Each row was made from one walk, in order. Every step used is in the known rows, and no mark comes twice. Write each row's walk.
In the rows, zero is written as 128.
Known rows
boril, sogi, dori: [146  83 180 138 138 124 155 182 116 128  92  70 114  99  90 105 161 102
 127  89  84 132 116 109 144 109 103 128  70 161 119 109 123 173 121  91]
godez, gomi: [154 112 108  91 144 108 132 136  85 115 154 157 116 123 103 141 135 108
 154  99 113 100 105 163 150  98 131 100 148 130  85 142 149 166 147 149]
ligoz, zuser, mefu, tane: [126 127 122 145 137 128 119 134 131 162 110 135 156 134 169 125 164 148
 148 119 112 137 157 119  69 142  96 108 144  71 150 190 131  83 110 105]
gomi, lesar, mefu, tane, kilib, zuser, mubu, zada, zegi: [112  69 115 141 103 112  80 118 115 129 155 211 113 120 116  91 152 132
  91 148 161 127 200 158  72 144  71  72 160 169 126 160 153 107 193 132]
guzez, zada, dori, zuser: [ 75 169  69 117 186 117 131 108 136  67 132 141 110 159 170 165  70 163
  80 138 173 104 114 124 108 161 191  87 126 133 133  93 137 127 154 150]
lesar, gomi, zuser, mefu, tane, boril, sogi, teki: [127 117 172  93 147  95 115  77 119 126 119 236 109  72 134  74 171 161
 148 112 152 138 144 146 108 107  93 117 234  98 156 206 126 131 156 155]
zegi, sunud: [178 123  99 112 106 161 142 125  94  83 126 104 178 143 134 137 164  86
  90 152  84 105 141 114 148 132 158  99 164 131  68 123 176 148 155 178]
kilib, zuser, boril: [148 112 137 131 123 160 153 148 133 137 127 136 131 141 124 133  81 101
 148 120 137 147 139 147 135 124 173 118 144  78 114 130  70 135  94 132]
godez, gomi, lesar, mefu, tane, boril, sogi: [132  78 109 105 107  79 104 127  99 152 170 216 111 102 143 126 176 124
 115  79 161 115 138 184 121  55  73 103 176 170  61 193 177 143 178 145]
guzez, zuser, mubu, zada: [134 119 131 115 151 103 117 167 135 101 116 117 118 146  97 132  71 150
 147 195 133 127 129 172 118 147 129 144  95 101 141 138 102 151 129  99]
ligoz, zuser, mubu: [183 152 160 137 155 114 104 175 120 146 121 121 102 134 106 138 126 125
 151 139  72 117 126 171 117 158  88 111 132  71 149 172 121  96  55 111]
fenap, ligoz: [103  95 129 164 131 122 163 127  69 162 117  85 159 140 109 147 134  98
 169 126 116 144 133 148 122 142 134 147 132 191 136 113 145 166 123  95]
mefu, tane, boril, sogi: [133 126  94 137  92 105 125 116 157 147 160 111 137 114 139 145 176 132
 101 112 128 147 140 112  93  27 105 181 136 178  74 159 135 131 108 136]
tane, boril: [177 139 124 130 105  98 147 153 162 162 173 155 138 165 111 168 135 127
 124 114 140 120 123 156 118  69 137 179 157 152  81 151 134 146  88 158]
boril, sogi, dori, zuser, mubu, zada, zegi: [128 112 177 120 116 119 137 169 117 112  91  89 104  93  77  99 148 100
  91 113  81 123  99 114 145 121 111 140  54 143 127  90 100 156 129  95]
lesar, gomi, zuser, mubu, zada: [144 154 172  98 155  96  93 111 114  92 140 239  82  98  61  82 125 139
 159 145 119 122 131 179 128 152 108 107 237 103 165 164 111 167 134 161]
boril, sogi, dori, zuser, mefu, tane, kilib: [128 110 161 121 118 131 129 147 134 129  99  66 116  86 152  96 166 130
 109  97 119 135 115  71 148 133  83 131  63 138 142 128 140 125 148  93]
mubu, zada, dori, sogi: [ 98 123 111 137 156 106 137 116 137  72 119 139 101 189  94 151  89 118
 108 160 100  90 129 167 111 118 206 140 126 166 126  42  95 189 147 152]
zuser, ligoz: [115 149 133 144 163 180 136 157 126 133 127 104 177 112 107 116 101 117
 146  90 152 136 102 143 122 144 112 127 123 151 130  90 173 116 105 108]
ligoz, sogi: [143 103 134 130 119 110 135 120 102 149 158 141 128 161 109 132 118 116
 195 121 107 143 121 103 122 148 122 127 141 149 113 106 126 102 109 138]
godez, gomi, zuser, ligoz, sogi: [115 113 121 108 139 142 118 112  73 124 159 189 106 123 134 130 138 114
 176  87 131 138  95 161 126  80 113 107 180 100 104 136 151 138 123 147]
lesar, mefu, tane, boril, sogi, dori: [131  86  82 144  93 107  87 138 178 136 156 190 162 104 124 113 205 157
 134 132 153 139 162 132  80  65 102 127 178 143 119 187 135 125 182 107]
ligoz, sogi, dori, zuser, mubu: [143 154 151 118 108 115 122 135 119 161 145 141 133 126  96 148 118 132
 152 166 115 155 109  91 155 180 114 130 110 112 133 103 137  88  95 137]
kilib, tane, boril, sogi: [140 112 132 164  50 160 167 113 154 173 177 122 130 122  87 134 131 103
 130  94 125 121 151 135 197  48 127 165 108 126 112 174 144 146  84 144]
boril, sogi: [151  80 165 135 136 120 148 169 108 111 114  73 100 119 120  98 142  92
 147  59  94 115 107 122 140 102 100 124  98 172 110 123 112 157 123  93]
tane, kilib, zuser, boril, sogi: [169  70 157 110 132 148 117 129 132 120 120  71  68 151 164  91 110 119
 170  97 120 131 123 114 146 157 115 121  93 106 149 128 113 109 135 136]
lesar, gomi: [171 146 161  92 174  95 119 121 118 122 130 210 135  84  66  83 135 125
 179 121 126 118 131 150 143 166 121 103 211 152 142 160 137 161 147 153]
kilib, tane, mefu: [103 111  77 179  65 195 147 102 127 151 178 136 153 125  98  99 147 132
 142 118 148 104 168 117 186 115 136  67 124  92 147 188 151 126 154 121]
doma, sunud: [172 120 116 160 138 132 141 139  88 107 133  91 161 135 112 125 156 100
 147 121 110 124 125 131 156 134 172  79 155 163 109  76 117 171 181 113]
zada, dori, sogi: [165 143 111 131 196  98 143 142 116 105 134 110 106 145 138 173  81  88
 105 139 107  96 119 160 144 133 198 110 142 152 153 107 137 128 127 145]
boril, sogi, dori, zuser: [147 118 180 129 130 135 146 171 126 127  98  83 118  91 117 110 155 107
 126  96 105 133 104  92 164 122 105 130  73 152 121 111 119 155 115  91]
mefu, tane, kilib, zuser, boril, sogi, dori: [129  94 106 124 116 145 107 100 143 130 126  70 110 108 152 110 157 138
 126 138 117 162 157  81 111 108 106 135  91 130 128 135 132 111 137 135]
kilib, zuser, boril, sogi, teki: [141  75 170 125 131 159 160 135 121 131  94 113 108 118 139 111  97 109
 147 101 128 143 130 145 145 103 158 119 115  79 109 128  60 128 100 118]
fenap, ligoz, zuser, boril, sogi, dori: [104  83 157 169 140 110 158 140  90 212  79  74 151 138 137 137 148 108
 174 107  95 171 115 163 105 124 121 180 101 144 137 132 115 147  84  84]
mubu, zada, zegi, sunud: [106  84  97 116 103 131 145 104  99  64 105 150 154 178  48 105 150  88
  88 159  61  99 143 138  72 109 194 131 119 156  81  46  90 196 181 167]
dori, sogi: [178  74 153 132 155  94 142 186 110 134 170 106 118 106  81 131 121  62
 150 119  71 131 146 152 100 103 135 107  99 129 140 129 126 148 110  99]

Which walk is each row?
[118 149 126 121  83 112 130 108 138 184 152 159 164 129 133 152 147 150
 136 156 141 168 124  72 126 141 116 157 123 115 121 123 145  79 110 146]	ligoz, sogi, dori, zuser, mefu, tane, boril
[ 71 189 101 129 139 147 123  81 147  79 113 158 124 191 134 153  78 149
 118 161 154  99  96 133 142 153 198 155 142 164 121  23 104 146 137 161]	mubu, zada, dori, zuser, ligoz, sogi
[130  95 100 122 115 142 102  93 139 122 136  71 105 116 166 107 148 134
 137 123 123 153 153  86 110 104 104 132 105 134 124 142 128 104 141 135]	mefu, tane, kilib, zuser, boril, sogi
[133 132 150  94 155 105  95  83 114 113 138 225 108  89 130  68 156 155
 167 122 148 136 152 128 105 159  91  94 238  98 185 198 143 130 174 160]	lesar, gomi, zuser, mefu, tane, kilib
[133 192 147 127 148 176 137 160 148 149 113 128 186  92  98 144 126 135
 119 160 151 149 114  93 157 172 136 126  93 122 136  88 160 132 101 116]	sogi, dori, zuser, ligoz
[135 110  84 123 120 146 100  87 142 123 146  88 115 126 158 119 139 141
 138 145 130 153 161  88 103 119 117 128 117 127 127 142 133 102 138 147]	mefu, tane, kilib, zuser, boril
[105  84 152 130  90 165 153 109 120 128  99 132 138  96 163 118 150 138
 102 124 148 140 175 115 120  97 126 105 144  69 133 168 105  99 136 111]	kilib, zuser, mefu, tane, boril, sogi, teki
[132 127 183 131 134 153 143 172 129 132  91  77 132  80 120 104 149 110
 122  86 116 140  93  97 163 123  98 138  67 153 126  99 134 145 112  83]	boril, sogi, dori, zuser, ligoz
[116 159 102 136  90 132 121 117 169 160 150 112 162  87 145 145 174 143
  84 120 151 164 127  99 108  40 100 190 120 165  85 142 152 114  98 128]	mefu, tane, boril, sogi, dori, zuser, ligoz
[124 206 132 117 128 180 114 121 137 145 154 143 172 110 162 132  93 127
 164 116 182 143  80  87 162 173 120 135 132 132 128  95 148  68  93 116]	dori, zuser, ligoz, sogi
[116 188 105 108  87 135 119 116 161 139 158 137 160 107 204 137 131 146
  93 111 190 126 112  80 141 129 109 142 138 109 128 171 134  79 141 116]	dori, zuser, mefu, tane, boril, sogi
[ 86 171 100 122 142 123 130  95 161  74 105 138 102 198 143 149  71 144
 102 141 147  90  89 147 145 129 206 167 126 161 108  44  74 171 144 160]	mubu, zada, dori, zuser, boril, sogi
[126 184 121 119 107 135 137 143 167 161 132 146 182 101 127 159 150 157
  81 170 163 144 137  84 136 147 130 142 108 100 133 139 151 121 126 131]	sogi, dori, zuser, mefu, tane, boril
[ 91 125  79 129 110 121 134 124 132 129 141 117 170 124 154 124 134 151
  94 115 157 123 159 104  84 143 102 109 141 103 147 172 156  95 179 119]	zuser, mefu, tane
[152  80 153 110 123 160 118 122 117 109 123  91  92 148 165  94 128 135
 157 120 131 115 154  99 139 196 106  84 115  88 181 144 146  95 163 129]	tane, kilib, zuser, mefu
[126 109 125 147 101 106  99 138 147 172 162 214 146 100 157 121 173 142
  94 122 196 143 179 136 100 108  63 106 165 193  95 184 173 114 160 122]	gomi, lesar, mefu, tane, boril, sogi, dori, zuser
[128 157 127 123 137  86 109 158 127  72 139 110  67 153  63 155  62 123
  65 174  89  82 107 208 141 152 143 134 116 113 153  92 118 140 123 144]	zuser, mubu, zada, dori, sogi
[103 109 127 139  94 176 146 124 115 118 119 138 155 106 144 121 133 122
 114 138 145 141 181 107 113 137 135  81 161  72 151 159 111 108 141 107]	kilib, zuser, mefu, tane
[160 247  94 110 174 127 114 119 137  88 134 125 105 149 170 187  52 131
  76 165 162  79  83 140 201 189 181 114 162 133 153 115 138  89 120 161]	zada, dori, zuser, mubu
[120 120 158 128 114 134 140 157 131 131  99  80 132  80 139 107 162 123
 102  97 120 140 116  81 145 118  92 131  75 138 130 130 130 136 136  87]	boril, sogi, dori, zuser, mefu, tane
[100 112  83 117 113 121 117 110 135 124 141  96 144 134 174 109 140 161
 105 118 155 120 157  91  89 165  85 109 122 101 166 172 171  81 194 126]	zuser, mefu, tane, kilib
[ 79 183  74 115 181 107 121 117 135  64 136 133  94 151 160 169  58 164
  62 147 166  98 106 139 118 169 176  89 121 115 144 102 142 112 147 151]	guzez, zada, dori, zuser, mubu
[139 142 147 124 115 126 134 125 121 165 143 150 149 134 106 145 129 130
 173 158 119 159 117  73 146 170 128 132 114 127 123  95 132 101 100 138]	ligoz, sogi, dori, zuser
[ 69 174 111 122 155 150 125  61 143  77  92 161 121 184 141 149  81 166
 122 174 155  95  99 135 143 149 199 147 134 154 116  21 103 136 141 166]	mubu, zada, dori, zuser, ligoz, sogi, teki
[155 145 157 141 158  97 101 159 127 124 109 128  82 150 104 145 114 122
 127 159  60 107 123 194 108 144 122 125 124  76 156 133 104 115  69 120]	ligoz, zuser, mubu, zada, dori, sogi
[113 111 108 132 114 168  99  84 129 134 131  89 135 102 144 114 163 145
 142 159 124 172 163  68 108 132  98 124 109 133 141 115 165  87 131 135]	mefu, tane, kilib, zuser, ligoz, sogi, dori
[ 78  86 151 174 104 110 155 123  92 214  82  88 167 121 156 141 189 128
 139 115 109 170 140 143  87 108  94 179 120 139 150 163 146 128 107  77]	fenap, ligoz, zuser, mefu, tane, boril, sogi, dori
[ 99 108 153 170 144  97 134 131  74 166  94  90 116 143 117 157 128 104
 143 154  76 138 124 197 112 142 130 159 124 139 169 119 126 137  90  89]	fenap, ligoz, zuser, mubu, zada, dori, sogi
[149  67 136 104 183  98 149 149 143 148  89  93 136 138 167 115  72 148
 184 126 160 155 109 150 117 106 145 166  67 105 107 156  78 134 130  99]	guzez, zuser, boril, sogi, teki
[134 120 124 137 140 127 107 123 133 159 111 119 139 141 184 116 166 155
 153 119 110 133 157 111  73 155  84 110 132  70 162 190 139  73 120 112]	ligoz, zuser, mefu, tane, kilib
[137 139 140 159  46 171 163 112 163 180 170 129 141 107  89 141 137 111
 120 113 136 129 147 116 213  61 131 167  95 115 116 170 146 143  78 142]	kilib, tane, boril, sogi, dori, zuser
[ 76 195  98 129 150 154 126  92 156  67 108 154 129 186 131 152  76 148
 105 162 156  89 100 142 141 150 203 148 142 166 121  31 105 163 140 158]	mubu, zada, dori, zuser, ligoz
[ 92 187  93 126 146 136 126  89 154  63 115 158 114 198 129 159  81 146
 108 172 144  83 111 136 142 148 212 142 145 166 117  40  91 174 145 165]	mubu, zada, dori, zuser
[166 110 161 140 161 111 134 170 148 185  92 107 122 145 143 122 131 122
 170  85  88 152 107 152 100 114 116 154  93  83 116 154  86 121  62 112]	ligoz, zuser, boril, sogi, dori
[155 179 122 100 129 131 126 141 163 141 151 117 129 132 179 131  76 118
 138  89 170 131  70 108 166 135 141 158 105 119 102 132  87 108 104 124]	dori, zuser, boril, sogi
[122 175 116 123 136  98 108 146 132  67 129 114  73 166  68 155  60 139
  66 175 105  75 103 199 150 164 141 134 128 121 144  88 119 141 126 154]	zuser, mubu, zada, dori
